Each row was made from one path, in order. Every step used is in the known rows, and no mark comes twice. Write each row's path.
In the rows, 128 means zero.
Known rows:
tila-nipov-nuli-lota: [167 103 147 126 104 154  92 101 153 152  84 139  93 133 156 164 142 137
 138 114 129 141 211 151 125 147 132 149]
nuli-nipov-tila: [131 133 144  81 146  89  86 117 135 135 130 110  78 125 132 152 118  83
 137 132 113 164 154 121 176 110  81 142]
pena-kemeb-nipov-nuli: [156 166 111  94 127 106 103 137  90 173  95 178 117 165 167 170 192  88
 151 140 115 135 205  99 201 155 126 123]
nuli-pefeben-pena-kemeb: [126 171 129 102 121  91 166 119  92 105 138  83 122 146 180 164 155 116
 114 120 105 101 136 150 147 122 138 100]
mefu-kemeb-zivat: [120 184 110 105 177 111 103 144 103 124 154 137 160 110 157 155 192 121
 110 170 194 136 123 129 131  79 142 123]
mefu-kemeb-nuli-nipov-tila: [128 147 135  92 128  81  76 136 151 126 141  92  95 127 142 162 125  88
 138 139 139 178 149 127 176 115  84 133]
pefeben-pena-kemeb-nipov: [166 171  91  97 160 103 135 137  82 117 120 117 127 168 172 162 182 110
 130 145 136 120 138 128 190 134 144 129]
soned-pena: [133 150 106 101 120 106 147 113 136 160 175 115 149 117 139 123 111  95
 117 127 184 106 122 146 163  98 103 167]
zivat-kemeb: [152 160 153  47 159 129 146 156 134 121 158 132 149  94 180 143 118  79
 143  89 123 125 122 110 128 134 103 135]
getor-nuli-kemeb-mefu: [118 151 160 109 129 127 118 162 160 120  84 178 161  89 135 148 152 110
 198 126 173 150 166 175 157 133 116 139]
pefeben-pena-kemeb-zivat: [139 196 103  95 190  93 119 130  68 123 161 122 130 145 155 156 202 135
 118 149 164 102 139 134 162 100 136 108]
danizop-nuli-mefu: [114  98 168  82 177 130 125  96 130 112 191 144 135 141 139 151 191 145
 190  83 160 129 155 143 165 100  99 115]
pefeben-pena-soned: [150 190  80 120 115 103 121 126 123 142 158  77 131 154 201 143 161 117
 133 106 183  73 149 143 188 116  83 127]
zivat-kemeb-mefu: [139 176 144  84 152 152 141 166 122 115 121 184 162  71 146 135 137  97
 190 123 186 134 115 142 142 135  83 149]
getor-nuli: [117 125 121  81 152 126 101 123 130 156 134 119 166 130 163 163 168  87
 162  93 146 112 202 120 181 125 122 125]
tila-nipov-nuli-pefeben: [121 116 143 108  68 103 106  94  74 164  90 173 117 102 125 152 132  97
 127 138 142 150 227 109 143 142  86 126]
nipov-nuli-pefeben-pena-kemeb: [129 173 132 104 109  88 152 117  88 118 128  94 116 154 181 167 163 107
 120 119  98 104 156 137 154 135 134  97]
soned-pena-kemeb: [123 177 110 100 120  84 185 132 143 149 167  95 140 140 166 160 123 120
 125 127 116  93 138 180 195  96 147 125]
zivat-kemeb-nipov-nuli: [173 157 126  77 130 116  87 145  94 168 105 189 123 142 164 154 174  62
 156 122 129 145 192  70 180 173 102 139]
danizop-nuli: [105 119 150  70 201 148 129 105 130 124 187 111 161 145 168 160 171 138
 167 119 131 104 114 157 162  77 105 125]
mefu-kemeb: [107 170 127 108 131 132 142 146 157 110 141  93 172 111 200 164 151 101
 114 148 138 132 105 148 105  84 152 126]
zivat-kemeb-nuli-nipov: [149 117 154  87  92 115 101 140 120 121 144 127 142 116 128 154 106 118
 159 120 186 158 152 139 180 110  76 126]
kemeb-nipov-tila: [149 160  99  70 191  88  85 137 120 141 127 128  87 138 153 151 163  68
 135 137 127 167 148  94 185 141  96 154]
danizop-nuli-kemeb-zivat: [123 147 156  84 197  94  93 136 123 122 156 155 141 120 133 153 183 141
 138 144 158 142 142 155 156  89 133 124]
nuli-mefu-kemeb-zivat: [124 169 124 110 172 103  99 138 104 116 162 151 149 113 141 152 203 129
 126 151 202 143 141 126 134  87 139 119]
tila-nipov-nuli-fisub: [153 156 119 117  89 124 122  73 108 161  98 147 119 146 153 158 167  79
 148 106 149 118 252 157 174 172  89 179]
nipov-nuli-getor: [139 149 148 114  76 128  93 110 123 135  72 183  92 111 161 143 142  99
 120 143 133 140 179 132 191 139  95 166]
pena-kemeb: [117 178 122  84 153 109 180 140 128 133 144 108 138 139 186 175 156 129
 139 126  94 107 145 169 174  96 150 103]
tila-nipov-nuli-kemeb-mefu: [130 164 158 119 102 131 115 153 141 138  70 198 142  91 133 149 148 118
 191 148 157 153 185 172 139 144 104 141]
tila-nipov: [134 143 107  95 123 145 134  97 101 161 129 115 150 114 153 157 128 136
 134 147 138 109 204 158 129 109 104 134]
danizop-nuli-mefu-kemeb-nipov: [143 132 120 108 157 115 112 139 124 105 137 138 149 147 157 161 188 115
 148 147 168 153 131 128 175 114 146 133]
pefeben-pena: [148 166 114  93 154 139 119 106  79 103 154  83 134 145 191 133 170  93
 112 112 160  96 110 112 100 125 100 133]

Which path is each row?
[140 146 118 103 115 112 104 104  62  95 149  95 130 128 162 134 163  97
 109 115 201 129 127 105 112 142  79 127] | kemeb-nuli-pefeben-pena
[159 137 125  87 148  99 114 152 129 121  94 163 130 132 153 150 155 104
 136 139 142 168 151 136 171 132 141 149] | nuli-kemeb-nipov
[127 189 108  89 191  94 128 139  82 139 156 146 138 129 145 164 197 142
 127 154 161 116 152 143 180  88 138 111] | pena-kemeb-zivat
[163 127 150  87 127 107  94 123 104 142 134 201 108 140 137 147 193  92
 181  86 159 157 211  82 176 169  97 127] | zivat-kemeb-nipov-nuli-mefu
[135 151 120 112 101 109 106 112  79  89 149  80 140 127 173 140 162  94
 102 123 197 132 115 111 103 139  95 123] | mefu-kemeb-nuli-pefeben-pena
[142  77 168 106 176 163 117 102 179 104 143 106 115 138 160 163 149 162
 152 100 139 131 119 181 134  96 141 145] | danizop-nuli-lota
[135 151 125 107  90 128 103 125 133 109 111 151 119  98 159 144 139 128
 121 140 194 154 146 157 195 124  83 164] | kemeb-nuli-getor
[132 128 129  89 141 120 113 123 119 121 180 153 137 127 140 149 192 133
 179  82 220 161 179 125 162 128  81 118] | kemeb-nuli-mefu
[159 109 130 112 139 151 104 129 166 115 132 115 116 124 163 163 150 152
 141  99 198 163 143 163 132 125 123 149] | kemeb-nuli-lota
[126 165 163 113 115 130 115 161 145 130  77 205 141  92 139 146 156 105
 190 138 163 159 163 164 143 141 105 141] | nipov-nuli-kemeb-mefu
[132 163 142  87 178  90  98 145 115 128 136 167 133 108 134 145 176 127
 123 145 167 153 153 140 143  99 135 131] | nuli-kemeb-zivat
[140 154 131  89 130  71  82 127 132 124 147  80  79 147 143 162 134  92
 138 129 126 159 152 128 188 129  80 125] | pefeben-pena-kemeb-nuli-nipov-tila
[139 142 129 102 120 116 118  94  61  95 135  99 121 125 164 129 152  89
 102 116 170 120 121 104  99 134  94 130] | nuli-pefeben-pena
[151 156 141  92  89 122 109 141 143 103 119 152 121  89 165 142 124 116
 125 124 180 156 140 147 191 142  81 164] | zivat-kemeb-nuli-getor
[147 134 110 110 140 106 105 145 124 117 117 141 151 142 157 161 188  98
 149 138 173 155 163 116 182 130 151 134] | getor-nuli-mefu-kemeb-nipov
[160 161  86 100 141  85 148 141 110 145 132 135 135 154 147 156 153 110
 132 151 148 123 145 145 221 120 144 145] | soned-pena-kemeb-nipov
[136 128 134 112  74  92 120 127 125 134 148 109 136 136 120 162 108 137
 152 140 183 141 158 173 214  91  97 121] | soned-pena-kemeb-nuli-nipov
[141 163 142  98 146  88  77 136 106 156 117 180 125 118 130 153 179 123
 128 153 152 148 207 133 150 124 129 124] | tila-nipov-nuli-kemeb-zivat
[127 198 121 117 144 138 154 147 104 105 115 140 149 118 158 152 170 127
 176 144 169 105 120 175 152 123 112 124] | pefeben-pena-kemeb-mefu
[143 159 112  86 172  79  89 144 143 122 130 119  91 135 158 159 170  70
 133 138 129 179 145 100 171 141 116 146] | nuli-mefu-kemeb-nipov-tila
[165 172 109 101 123 106  96 131  80 162  99 160 111 176 173 165 196  82
 145 137 118 125 194  93 190 164 123 124] | pefeben-pena-kemeb-nipov-nuli
[128 122 144  84 140  80  70 117 144 145 124 102  87 132 130 159 124  73
 149 117 110 158 185 117 196 125  88 137] | getor-nuli-nipov-tila
[144 145 134  69 190  72  84 142 157 128 127 121  85 143 153 156 155  79
 140 133  94 176 145 121 185 142 113 149] | danizop-nuli-kemeb-nipov-tila
[126 163 129 102 119  85 152 117 102 111 134  78 127 149 178 169 158 109
 124 112 104  97 159 148 166 131 143  95] | getor-nuli-pefeben-pena-kemeb
[122 185 128 121 126 125 156 141  93 100 106 149 144 108 144 150 163 124
 172 145 176 115 126 170 154 127 109 124] | nuli-pefeben-pena-kemeb-mefu
[158 154 130 126  60  95  99 117 126 140  70 183  87 130 148 144 137  98
 115 159 132 136 181 141 235 149 112 172] | soned-pena-kemeb-nipov-nuli-getor
[127 158 129 124  75 123 107 136 154  96 109 133 130  98 173 152 137 125
 111 152 188 160 132 167 182 117 106 159] | mefu-kemeb-nuli-getor
[157 124 127  88 146  92  96 152 136 132  89 154 138 138 149 157 163  93
 149 126 137 163 184 130 195 146 148 145] | getor-nuli-kemeb-nipov
[130 169 122 120 145 102  86 129  98 138 149 157 144 121 136 158 203 129
 131 160 189 139 183 122 138 106 134 114] | tila-nipov-nuli-mefu-kemeb-zivat
[ 99 131 160 110 141 125 136 126 167  93 175 100 162 130 181 166 177 125
 153 120 144 136 120 157 125  86 145 109] | danizop-nuli-mefu-kemeb
[133 186  94  91 137 110 132 145 109 122 177  82 151 152 190 171 181 132
 142 115 180 123 142 150 171 129 106 103] | pefeben-pena-kemeb-nuli
[143 144 141 123  55 130  92  96 120 147  64 176  96 110 154 147 129 114
 118 153 126 132 214 147 187 144  94 165] | tila-nipov-nuli-getor
[116 174 100 101 126 127 116 160 142 121 169  98 182 118 192 171 172 118
 137 136 211 155 125 143 137 109 111 119] | mefu-kemeb-nuli
